Each row was made from one small tree. The marks that hang from a mark follow it in brackets, in the order of their numbers. Every link used is in the known rows. Write each row's tree.
Known rows
k_748{k_531}: [-0.15  1.24  0.66 -0.31  2.58  0.37 -1.72  0.11  1.93 -1.80  1.26 -1.86
 -0.29 -0.41 -2.07 -0.25  1.54  0.55  0.15 -0.67  0.82 -0.31  0.27]
k_756{k_531{k_238 k_703{k_500}} k_946}: [-0.41 -1.94  0.95  3.87  1.92  1.89  2.89  0.73  1.23  1.71 -0.17 -4.70
 -0.64 -0.49 -2.83 -0.48  1.62 -0.67  1.33  4.29  3.27  1.64  2.73]
k_531{k_502{k_451} k_703{k_500}}: [-1.41  2.28 -1.61  0.19  3.53  2.76 -0.07  0.82  1.85  1.84  0.77 -6.69
 -1.81  0.06 -2.43  2.19 -0.50  1.66  0.62  4.63  3.49  1.56  4.87]
k_502{k_451}: [-0.99  1.45  0.76 -1.04  2.44  2.54 -0.35 -0.82  1.06  0.01  1.95 -1.92
  0.43  1.11 -2.02  0.09  0.52  0.99  1.87  1.20  2.29 -0.86  1.25]
k_703{k_147}: [-1.97 -1.17  0.02  0.37  0.67  0.18 -0.55 -0.36  0.41  0.49  2.82 -2.77
  0.13  0.93 -2.12  1.83  0.81  0.58  0.80  0.44  1.62  0.31  2.63]
k_451{k_502{k_531{k_238 k_703{k_147 k_500}}}}: [-2.72  1.63  0.57  1.78  2.27  2.45 -0.15  0.85 -0.73  0.50 -0.42 -5.27
 -0.96 -0.15 -1.91  2.06 -0.67  0.56  0.05  2.20  2.41  1.51  4.66]
k_703{k_147 k_500 k_531{k_238{k_305} k_502{k_451}}}: [-4.05  1.07 -1.21  2.01  3.13  2.78 -1.68  0.25  1.67  0.74  1.02 -8.79
 -1.87 -0.77 -3.11  4.52  1.31  1.31  0.83  3.43  3.72  2.24  6.23]
k_531{k_238{k_305{k_15}} k_502{k_451} k_703{k_147 k_500}}: [-2.76  2.99 -1.84  1.61  3.28  2.88 -0.33  0.65  2.11  3.00 -0.24 -8.31
 -2.11 -0.41 -1.43  3.83 -0.47  1.57  0.29  5.66  3.32  3.10  6.10]
k_502{k_451 k_531{k_703{k_147}}}: [-3.27  1.73  0.74  0.08  2.78  3.06 -1.42  0.11  1.82 -0.32 -0.63 -5.53
 -0.39  0.15 -3.86  0.81  1.69  1.22  1.92  2.86  4.63  0.61  2.58]
k_531{k_703}: [-1.34 -0.25 -0.23 -0.01  1.01 -0.37 -0.33  0.27  1.96  0.49  0.80 -3.16
 -1.97  1.06 -2.06  1.31 -0.75  0.12  0.14  2.29  1.66  0.31  3.73]
k_500{k_703{k_147 k_531{k_238 k_502}}}: [-2.54  1.26 -1.75  1.29  2.70  2.28 -0.87  0.03  0.42 -0.56  0.62 -4.07
 -0.25 -0.90 -1.67  2.85  0.52  0.92  0.22  3.63  2.63  0.99  3.91]
k_500{k_703{k_147 k_531{k_502}}}: [-2.42  0.77 -1.58  1.15  2.49  1.82 -1.15  0.23 -0.14 -0.35  0.86 -3.81
  0.43 -0.70 -2.13  2.79  0.69  0.79  0.56  2.79  2.57  0.80  3.31]
k_238{k_531{k_502 k_703{k_500}}}: [-0.43  1.64  0.27  1.75  2.22  1.09  0.66  0.74  1.17  0.91 -1.74 -5.85
 -1.63 -0.90 -2.01  2.77 -0.86 -0.76  0.45  2.76  1.35  2.84  4.37]
k_531{k_502 k_703{k_147 k_500}}: [-2.10  0.42 -2.11  1.19  2.30  1.08 -0.22  1.16  1.38  2.19  1.39 -7.29
 -2.03 -0.08 -2.50  3.42 -0.29  1.38 -0.13  4.09  3.05  2.38  5.84]
k_238{k_305{k_15} k_531{k_703}}: [-0.83  1.46  2.01  2.20  0.72 -0.86 -0.39  0.28  0.47  1.47 -3.46 -3.61
 -0.26 -0.25 -1.27  2.68 -1.16 -2.26  1.22  0.46 -0.44  2.77  2.43]
k_756{k_531{k_238 k_502}}: [-0.46  1.22  0.85  1.30  2.33  3.85  2.18  0.69  0.55 -0.04 -0.80 -3.18
 -1.29 -0.73 -0.11  0.10  0.28  0.52 -0.20  2.81  1.68  1.53  2.78]
k_451{k_502{k_531{k_238 k_703{k_500}}}}: [-2.27  2.07  0.77  1.50  2.55  2.65 -0.03  0.73 -0.65  0.15 -0.74 -4.72
 -1.17 -0.18 -1.61  1.62 -1.02  0.46  0.07  2.14  2.10  1.29  4.31]
k_703{k_147 k_500 k_531{k_238{k_305{k_15}} k_502{k_451}}}: [-4.17  1.15 -1.28  1.82  3.26  2.84 -2.05 -0.13  1.62  0.45  0.79 -8.66
 -1.65 -0.95 -3.13  4.37  1.41  1.34  1.20  3.19  4.21  2.13  5.77]
k_305{k_238{k_531}}: [-2.08  0.39  2.05 -1.10  1.36  0.63 -1.18 -1.66  2.14 -1.08 -0.79 -0.80
 -0.49  0.27 -2.39  1.05 -0.36  0.54  2.26 -0.22  1.70 -0.14  0.42]
k_531{k_238{k_305}}: [-0.86  1.62  0.90  0.54  1.48  1.17  0.21 -0.49  1.27  0.35  0.49 -1.75
 -1.32  0.57  0.32  1.37 -0.97  0.03  0.01  1.53 -0.74  0.84  2.78]
k_531{k_703{k_147 k_500}}: [-2.53 -1.62 -1.16  0.80  0.88 -0.63 -1.15  0.56  1.54  1.61  2.26 -5.67
 -1.90  0.88 -3.39  3.15  0.12  0.55  0.31  2.28  2.80  1.11  4.88]
k_305{k_15 k_238}: [-2.87  0.21  1.00 -2.72  1.82  0.85 -2.82 -2.91  2.13 -1.90  0.39  0.45
  0.06  0.49 -2.22  0.03  0.06  1.82  3.11 -0.79  3.55 -1.56 -1.11]

Which tree is each row?
[-1.93  2.38  1.64  0.55  2.42  2.58 -0.82 -0.40  1.14 -1.42 -1.44 -2.91
 -1.00 -0.51 -1.10  0.61  0.40  0.38  0.82  1.34  1.00  1.12  1.80] -> k_502{k_531{k_238{k_305}}}
[-2.28  3.35  1.38 -0.57  3.68  4.77 -0.87 -0.94  1.91 -1.80 -0.71 -3.65
 -0.48 -0.32 -2.24 -0.29  1.41  1.44  1.92  2.58  3.62  0.05  1.43] -> k_502{k_451 k_531{k_238}}
[-3.59  2.13  0.14  0.37  3.32  3.85 -1.50 -0.10  2.54 -0.33 -0.42 -6.85
 -1.54 -0.30 -3.73  1.55  1.62  1.57  1.56  3.98  5.07  1.07  3.73] -> k_502{k_451 k_531{k_238 k_703{k_147 k_500}}}
[-2.13  2.29  1.03  1.41  2.34  2.56  0.27  0.69 -0.56 -0.06 -1.09 -4.07
 -1.01 -0.04 -1.26  1.15 -1.10  0.37 -0.02  2.20  1.85  1.13  4.09] -> k_451{k_502{k_531{k_238 k_703}}}
[-1.37  2.09 -1.18  0.60  3.72  1.55 -1.73  1.27  2.57  0.33  0.98 -6.59
 -1.05 -0.92 -3.25  1.59  1.77  1.61 -0.01  2.45  3.15  1.36  3.05] -> k_748{k_531{k_502{k_451} k_703{k_147 k_500}}}
[-1.52  2.59  0.75  2.76  2.12  1.05 -0.34  0.81  0.23  2.92 -3.02 -6.92
  0.09 -0.94 -1.90  3.93 -0.52 -1.05  1.52  2.17  1.26  3.95  3.70] -> k_238{k_305{k_15} k_531{k_502{k_451} k_703{k_147 k_500}}}
[-2.76  2.06 -1.45  1.32  2.99  2.70 -1.32 -0.13  0.18 -0.05 -0.05 -4.25
  0.49 -0.92 -1.63  2.91  0.64  0.92  0.90  3.50  2.86  1.14  3.32] -> k_500{k_703{k_147 k_531{k_238{k_305{k_15}} k_502{k_451}}}}
[-1.59  1.27  0.03  1.07  1.11  0.10  0.15  0.43  2.52  1.34 -0.52 -3.80
 -2.92  0.82 -0.47  2.19 -1.56 -0.17 -0.68  3.53  0.16  1.51  4.88] -> k_531{k_238{k_305} k_703}
[-2.27  1.65  1.41 -1.46  2.42  1.59 -1.79 -2.42  1.92 -1.60 -2.00 -1.21
  0.13 -0.70 -1.99  0.80 -0.24  1.05  3.08  0.01  3.26  0.21 -0.43] -> k_305{k_15 k_238{k_531{k_502}}}
[-2.28  2.66  1.26  1.61  2.30  2.36 -0.16  0.60 -0.88  0.30 -1.81 -3.97
 -0.57 -0.18 -0.98  1.37 -1.21  0.09  0.31  1.75  1.55  1.42  3.61] -> k_451{k_502{k_531{k_238{k_305{k_15}} k_703}}}
[-3.25  0.80  0.01  0.88  2.30  2.01 -1.42  0.07  2.15 -0.82 -0.52 -6.05
 -2.36 -0.57 -2.99  1.96  0.95  0.94  0.52  3.08  3.57  1.57  4.08] -> k_502{k_531{k_238 k_703{k_147 k_500}}}
[-1.58  3.00 -1.51  1.36  3.06  2.00 -0.07  0.58  2.09  1.94 -1.02 -6.57
 -3.03 -0.65 -0.33  3.17 -1.61  0.92 -0.40  4.92  1.67  2.95  5.65] -> k_531{k_238{k_305{k_15}} k_502 k_703{k_500}}
[-1.43 -0.79  0.54  1.51  1.35  2.00  1.03  0.97  1.41  0.56 -0.39 -4.42
 -2.50 -0.08 -1.81  1.10  0.34 -0.04 -0.22  2.88  2.52  1.31  3.91] -> k_756{k_531{k_238 k_703{k_500}}}
[-1.03  1.77  0.79  0.28  1.62  1.23 -0.30 -1.02  1.19 -0.05  0.15 -1.57
 -1.03  0.33  0.29  1.16 -0.80  0.08  0.53  1.22 -0.03  0.72  2.14] -> k_531{k_238{k_305{k_15}}}
[-2.76  0.26 -1.29  1.09  1.99  1.45 -1.34 -0.23  0.49 -0.81  1.07 -3.27
 -0.19 -0.44 -2.13  2.72  0.72  0.53  0.44  2.73  2.51  0.36  3.41] -> k_500{k_703{k_147 k_531{k_238}}}
[-2.59  2.87 -1.76  1.89  3.13  2.82  0.23  1.17  2.17  3.40  0.10 -8.50
 -2.41 -0.14 -1.40  4.01 -0.65  1.54 -0.22  5.96  2.62  3.22  6.73] -> k_531{k_238{k_305} k_502{k_451} k_703{k_147 k_500}}
[-1.50  1.03 -0.41  0.62  2.24  0.05 -1.54  0.64  3.51 -0.93  0.68 -4.47
 -2.08 -0.49 -2.31  1.13  1.39  0.73 -0.82  1.97  1.95  0.73  3.07] -> k_748{k_531{k_238 k_703{k_147}}}
[-3.35  0.03 -0.71  1.23  2.05  1.39 -1.04  0.05  1.40 -0.72  0.82 -5.99
 -1.21 -0.35 -2.79  2.83  1.27  0.84  0.64  2.22  3.26  1.19  4.92] -> k_703{k_147 k_531{k_502}}
[-2.85  1.96  0.79  2.02  2.24  2.23 -0.54  0.72 -1.09  0.85 -1.11 -5.17
 -0.53 -0.27 -1.62  2.26 -0.79  0.31  0.39  1.75  2.12  1.84  4.20] -> k_451{k_502{k_531{k_238{k_305{k_15}} k_703{k_147 k_500}}}}
[-4.15 -0.99 -0.63  2.02  1.60  0.71 -2.31 -0.11  1.64  0.07  1.59 -7.23
 -2.19 -0.23 -3.40  4.52  1.26  0.39  0.64  1.69  2.81  1.58  5.73] -> k_703{k_147 k_500 k_531{k_238{k_305}}}
[-3.99 -2.06 -0.83  1.26  1.55  0.39 -2.65 -0.21  1.24 -0.51  2.55 -6.79
 -1.53 -0.04 -4.49  3.92  1.83  0.61  1.20  0.82  3.86  0.73  4.94] -> k_703{k_147 k_500 k_531}
[-2.50  2.06 -1.91  1.96  2.53  1.60 -0.28  0.77  1.89  2.64 -0.33 -7.73
 -2.66 -0.59 -0.92  4.10 -0.96  1.13 -0.44  5.04  2.26  3.44  6.37] -> k_531{k_238{k_305{k_15}} k_502 k_703{k_147 k_500}}
[-1.67  1.08 -0.40  1.36  2.27 -0.25 -2.01  1.06  2.93  0.28  0.61 -5.49
 -2.01 -0.57 -2.38  2.21  1.17  0.50 -0.78  1.58  1.22  1.54  3.38] -> k_748{k_531{k_238{k_305} k_703{k_147 k_500}}}
[-0.73  0.23  0.94  1.48  1.20 -0.11  0.04  0.33  1.31  0.50 -1.15 -4.72
 -1.53 -0.24 -2.64  2.59 -0.60 -1.33  0.75  1.50  1.21  1.95  3.72] -> k_238{k_531{k_703{k_500}}}
[-2.45  0.21  1.64 -0.86  1.19  0.09 -1.21 -1.23  2.77 -0.58 -1.31 -1.82
 -1.26  0.39 -2.76  1.47 -0.67  0.46  1.94  0.75  2.15  0.18  1.44] -> k_305{k_238{k_531{k_703}}}
[-2.73  1.87  0.85  2.22  2.14  2.21 -0.17  1.09 -1.04  1.12 -0.83 -5.33
 -0.76 -0.07 -1.63  2.40 -0.90  0.26  0.03  1.96  1.64  1.92  4.63] -> k_451{k_502{k_531{k_238{k_305} k_703{k_147 k_500}}}}
[-3.02 -0.47  1.18 -0.47  1.12 -0.04 -1.62 -1.10  2.55 -0.03 -0.59 -3.03
 -1.23  0.28 -3.43  2.36 -0.22  0.65  2.01  0.76  2.69  0.56  1.99] -> k_305{k_238{k_531{k_703{k_147 k_500}}}}
[-1.76 -0.02 -0.38  2.21  1.95  2.92  1.55  1.52  1.14  1.47 -0.54 -6.37
 -2.34 -0.70 -1.55  1.96  0.49  0.68 -0.55  4.23  3.12  2.56  5.07] -> k_756{k_531{k_238 k_502 k_703{k_147 k_500}}}
[-2.90 -0.25  1.46 -0.52  0.94 -0.12 -1.31 -1.11  2.65 -0.22 -1.00 -2.39
 -1.10  0.40 -3.03  1.93 -0.33  0.53  1.92  0.80  2.45  0.43  1.80] -> k_305{k_238{k_531{k_703{k_147}}}}
